In the rows, 128 means zero.
Known rows, with every step that occurs:
laluvet -> nazas -> gifulu: [147 143 113 139  80 132 133  97 128 143 124 144 157 159 102 137 165]
gasa -> nazas -> pusuz: [154  60 152 192 147 143 138  89 128  86 101  67 113 144 135 146 135]
laluvet -> nazas -> fasuv: [137 110 104 158  94 144  83 132 144 106 109 162 182 165  76 140 151]
gifulu -> mepu: [128 186 153 155 169  89 139 162 126 126 175 158 134 122 105 148 141]
nazas -> pusuz -> mepu: [100  96 103 166 110 134 149 137 156 134 118  95 123 119 128  83 113]
nazas -> gifulu: [154 150 117 140  96 123 163  81 171 150 142 158  98 146 157 168 148]
fasuv -> nazas -> gasa: [ 88 113 120 141 115 129  77  87 186  83 127 128 176 115  95 161 142]
mepu -> gifulu -> nazas: [171 177 139 101 154 123 124 127 135 160 133 131  99 131 149 122 106]
gasa -> nazas: [176  87 164 207 190 128 114 102 117  68 128 127 132 171 137 158 140]
pusuz -> mepu: [120 125 111 186 161 115 122 162 132 113 147 173 151 153 134  87 117]
pusuz -> mepu -> gifulu -> nazas: [128 145  96 139 145 120 128 173  89 149 127 148 127 137 150  65 103]
gifulu -> mepu -> pusuz -> nazas -> fasuv: [129 126 132  59 131 137 128 175 116 166 134 150 117  90 121 140 116]
fasuv -> nazas: [114 137 178 119 154 132  77  81 132  93 136 121 140 133 124 135 135]
gifulu -> nazas -> fasuv: [ 97 141 114  62  93 150  59 148 145  76 101 172 111 157 141 136 111]
gasa -> nazas -> gifulu -> mepu: [146 109 129 189 122 115 167 104  63 105 123 124 108 149 145 177 172]
mepu -> pusuz -> nazas: [177 102 166  34 168 164 112 124 174 169 131 135 107 108 151 122  87]
mepu -> pusuz: [185 128 179 104 186 131 148  92 185 149 145 117 119 116 152 159  97]
laluvet -> nazas -> gifulu -> mepu: [123 164 110 139  76 114 148 127  90 150 135 143 158 142  85 137 176]

Rows:
[160 131  96 203 165 110 157 155 114 169 145 151 139 134 141  87 114] => pusuz -> mepu -> gifulu
[ 90 146 145  45  99 147  95 129 158 100 106  96  92 129 140 101 101] => gifulu -> nazas -> pusuz
[ 85 151  99  76 106 129  74 146 200  73 121 161 144 136 113 140 114] => gifulu -> nazas -> gasa
[158  99 140 162 128 121 183  95  63 124 118 103 101 132 156 183 158] => gasa -> nazas -> gifulu -> mepu -> pusuz
[127 101  93 172  95 137 145 139 107 167 106  80 169 124  83  67 134] => laluvet -> nazas -> pusuz -> mepu -> gifulu
[145 169 168 113 178  99 164 144 124 155 165 124 124  95 122 158 120] => gifulu -> mepu -> pusuz
[ 63 130 115  64  92 147 100 159 120 100  99 103 102 132 144  65  96] => gifulu -> nazas -> pusuz -> mepu
[121 134 121  70 138 123 137 173 150 164 147 143 138  76 105 144 117] => gifulu -> mepu -> pusuz -> nazas -> gasa
[127  43 121 212 137 141 141 119  92  87  96  76 126 144 137 108 132] => gasa -> nazas -> pusuz -> mepu
[ 86 161 143 106  86 119 129  86  79 128 132 117 115 114 130 153 165] => fasuv -> nazas -> gifulu -> mepu
[ 65  91 134 128 102 146 103 100 108 109 105  69 135 109 125  84 125] => fasuv -> nazas -> pusuz -> mepu
[139 148 160  58 162 125 135 169 115 170 152 139 116  88 122 129 112] => gifulu -> mepu -> pusuz -> nazas
[141 165 126 105  97 110 201 104 122 182 146 130  94 102 153 178 145] => nazas -> gifulu -> mepu -> pusuz
[109 131  56 152 121 119 129 176 122 143 122 152 147 126 130  83 108] => pusuz -> mepu -> gifulu -> nazas -> gasa
